What can hang from each mark
Q901: Q137 Q438
Q720: Q457 Q685
Q428: Q457
Q457: Q142 Q428 Q720 Q961
Q685: Q668 Q720 Q887
Q137: Q885 Q887
Q438: Q147
Q961: Q457 Q901

In the rows, zero is written as 128.
Known rows, with every way that one mark hangs from another
Q457[Q720[Q685[Q887]] Q961[Q901]]: [156 131 155 110 119 146 111 131 142 154 139 127 134 144 124 158 136 136
 159 141 143 104]
Q720[Q457[Q142 Q961] Q685[Q668 Q887]]: [168 150 121  85 111 147 115 101  98 106 168  98 124 114 107 110 109 130
 129 170 115 143]
Q428[Q457]: [ 69  61  96  76 179 137 138 172 129  88  67 169 135 170 142  90 164 147
 156 100 100  54]
Q901[Q137[Q885 Q887] Q438[Q147]]: [ 29 115 145 117 104 197  88  77 179 108  78 150 139 108  99  64 107 192
 153 100 176  98]
Q685[Q668 Q720[Q457[Q142 Q961]] Q887]: [150 151 135 120 119 129  91 105  83 107 137  79 121  74 148 154 140 140
  88 195 130 156]
Q961[Q457[Q142] Q901]: [107  85  89 178 144 127 165 119  75 137  87 183  76 167 171 125 126  79
 174 120 117 134]
Q685[Q668]: [ 66  86 123  87 127 145 126 151 114 107  76 156 132 142 164 142 159 138
 126 164 128  99]
Q685[Q668 Q720]: [ 76 106 128 101 141 129 104 161 120 109  84 113 142 128 190 172 186 153
 108 176 136 105]
Q457[Q142 Q428 Q720[Q685[Q887]] Q961[Q901]]: [185 186 171 164  97 103 119  99 119 168 186 113 142 100 100 181 100  95
 111 137 164 164]
Q137[Q885]: [ 69  77 144  88 141 153 117 144 141 113  84 183 120 127 163 145 142 138
 149 116 117  75]
Q685[Q668 Q720[Q457] Q887]: [116 124 140  88 142 133  83 134 103  85 127  99 123 112 196 146 181 150
 114 202 111 110]
Q720[Q457[Q961[Q901]]]: [129  80  96 108 161 128 149 157 143 125 102 133 107 158 151  96 132 145
 154 114  96  84]
Q457[Q142 Q428 Q720 Q961[Q901]]: [158 153 149 190 107  85 145 121 125 171 144 117 134  97 113 182 107  97
  84 114 160 167]
Q901[Q137]: [ 60  94 113  92 134 149 137 151 173 119  66 187 125 144 123  89 138 152
 121 110 111  96]
Q720[Q457[Q142 Q428 Q961]]: [151 135 111 126 144  92 146 135 121 130 150 118 124 108 114 128  96 120
  84 110  92 150]
Q428[Q457[Q142 Q720 Q961[Q901[Q438]]]]: [141 114 107 178 140 138 139 136 119 136  84 104 136 116  84  83 135 136
 121  85 151 130]
Q457[Q142 Q720[Q685] Q961[Q901]]: [165 133 119 148 111 120 143 125 129 159 146 113 128 150  97 148 119 117
 131 110 148 138]
Q685[Q668 Q720[Q457[Q142 Q428 Q961[Q901]]]]: [157 161 127 172 126  85 131 129 121 124 141  54 134  86 168 155 141 126
  85 165 151 159]
Q137[Q887]: [ 75  47 121  68 140 145 100 122 105 123  94 198 112 163 154 139 133 163
 162 105 134  71]
Q457[Q142 Q428]: [ 93 125 127 131 135  91 133 132  98 134 125 175 129 123 135 157 116  97
  87 117 121 140]
Q720[Q457[Q428] Q685]: [137 126 115  66 167 101 137 174 156 106 179 123 142 177 156 110 142 138
 141 117  70  94]
Q685[Q720[Q457[Q961]] Q887]: [134 122 134  84 163 133  86 141 118 120 126 108 120 111 161 150 150 163
 117 158  93 103]
Q685[Q720[Q457[Q142 Q961]] Q887]: [146 135 126 110 150 119  91 116  91 124 139 109 111 100 139 148 131 141
  96 152 102 134]
Q720[Q457[Q142 Q428 Q961[Q901]] Q685[Q668]]: [179 165 119 141 115 100 153 121 136 122 178  79 139 124 128 113 108 113
 129 145 139 150]
Q457[Q142 Q428 Q720[Q685[Q668 Q887]] Q961]: [184 203 180 137  74 114 107  98 112 150 192  84 160  68  89 196 104 108
  75 171 160 192]

Rows
[114 126 113 160 143 105 155 128  81 138 123 164 106 128 152 162 111  81
 120 126  95 170]	Q961[Q457[Q142 Q428]]
[150 161 142 127 117  82 131 140 126 140 190 121 149 143 114 172 130 101
  88 116 121 155]	Q457[Q142 Q428 Q720[Q685]]
[ 91  86 103 123 154 153 158 152 181 111  46 152 137 132 107  58 135 158
 162  89 143  72]	Q428[Q457[Q961[Q901[Q137]]]]
[159 134 112 115 119 131 144 136 131 106 136  77 160 125  78 116 138 138
 117 122 142 132]	Q428[Q457[Q142 Q720[Q685[Q668]] Q961]]
[171 133 112 107 135 135 125 104 106 125 163 132 106 148 115  93 105 119
 165 133 113 116]	Q720[Q457[Q142 Q961[Q901]] Q685[Q887]]
[123  91 114  98 154 134 139 167 150 114  93 113 151 135 106 123 151 158
 125  99 111  89]	Q428[Q457[Q720 Q961]]
[137 123 112 106 122 112 130 140 114 131 159 134 130 171 110 146 142 114
 112 114 111 132]	Q457[Q142 Q720[Q685]]
[138 122 137 185 140 102 160 153 126 145 129 136 111 151 187 172 146  89
 152 131 115 142]	Q961[Q457[Q428 Q720] Q901]
[113 169 123 235 124 109 151 104  99 146 138  96 119 140 139 133 122  80
 125 134 141 186]	Q961[Q457[Q142 Q428 Q720] Q901[Q438[Q147]]]
[119  93 108  72 164 128 137 180 154  92 125 121 154 186 124 105 176 149
 154  99 101  68]	Q428[Q457[Q720[Q685]]]
[153 173 151 201  88  95 155 113 169 168 132 118 136  80  85 146  96 106
  73 105 167 183]	Q457[Q142 Q428 Q720 Q961[Q901[Q137]]]
[157 158 132  89 142 100 114 117 102 107 202 139 124 141 130 116 113 105
 126 138  89 131]	Q720[Q457[Q142 Q428] Q685[Q887]]
[150 158 137 178 122 119 168 147 186 143 147 122 127 151 149 123 135 105
 162 118 124 151]	Q961[Q457[Q428 Q720[Q685]] Q901[Q137]]
[171 166 155 107 120 130 121 122 140 117 174  92 142 113 149 124 123 130
 155 178 136 119]	Q720[Q457[Q428 Q961[Q901]] Q685[Q668 Q887]]
[135 131 109 189 124 148 146 129 158 133  74 104 139  99  61  52 125 143
 112  77 159 143]	Q428[Q457[Q142 Q720 Q961[Q901[Q137 Q438]]]]
[ 71  95 153 122 108 205  83 103 171 127  65 176 124  81 111  67 113 191
 148  82 165 109]	Q901[Q137[Q885 Q887] Q438]
[176 166 148 188 117 104 141 105  89 148 181 134 107 141 154 169 122  63
 157 146 131 174]	Q961[Q457[Q142 Q428 Q720[Q685[Q887]]] Q901]
[155 148 162  84  96 159 102 131 134 135 145  95 154 112 110 176 139 151
 124 176 140 132]	Q457[Q720[Q685[Q668 Q887]] Q961]
[139 141 158 125 125 104 129 160 157 158 136 111 159 101 117 196 127 138
  77 123 120 143]	Q457[Q428 Q720 Q961]
[127 122 106 119 151  80 144 141 111 111 155 143 115 139 143 116 120 106
  94 113  82 135]	Q720[Q457[Q142 Q428]]
[167 174 181  97 115 123 103 140 150 156 180 107 164 104 107 197 121 137
 106 145 128 138]	Q457[Q428 Q720[Q685[Q887]] Q961]
[ 62 138  86 213 125 160 160  91 123 131  69 142 100 148 114  50 111 108
 157 121 143 163]	Q961[Q457[Q142] Q901[Q137 Q438[Q147]]]
[181 185 147 106 105 119 116 102 107 115 196  88 142  90 109 132  98 118
 108 173 124 164]	Q720[Q457[Q142 Q428 Q961] Q685[Q668 Q887]]
[ 24 109 116 107 120 182  96  93 161 115  74 152 140 143  94  55 116 192
 140 107 160 100]	Q901[Q137[Q887] Q438[Q147]]
[128 120 149  67 130 140  99 146 127 124 151 145 137 166 136 157 159 135
 140 145 105  97]	Q457[Q720[Q685[Q887]]]
[115 118 140 187  88 183 110  68 142 161  71 157 110  62  80  80  75 154
 142  78 201 145]	Q457[Q142 Q961[Q901[Q137[Q885 Q887] Q438]]]
[132 122 126  49 133 149 108 134 118  81 159 122 127 158 158 101 154 141
 159 180  95  95]	Q720[Q457 Q685[Q668 Q887]]
[150 136 128 214 124  85 166 124  96 151 142 137 101 137 165 168 127  64
 131 124 126 175]	Q961[Q457[Q142 Q428 Q720] Q901]
[157 117 101 174 129 118 162 127  98 140 146 134  94 185 153 139 138  82
 174 121 116 149]	Q961[Q457[Q142 Q720[Q685]] Q901]
[159 145  87 144 133 152 145 126 162 135 128 102 119 136  77  27 104 148
 141  90 120 140]	Q720[Q457[Q142 Q961[Q901[Q137 Q438]]] Q685]
[ 70  78 152  93 106 174 104 101 177 113  83 195 116 104 130 103 110 172
 156  90 158  86]	Q901[Q137[Q885 Q887]]
[110  97 106 152 129 128 145 116 102 154  81 167 107 131 119 133 107 111
 132 111 149 121]	Q457[Q142 Q961[Q901]]
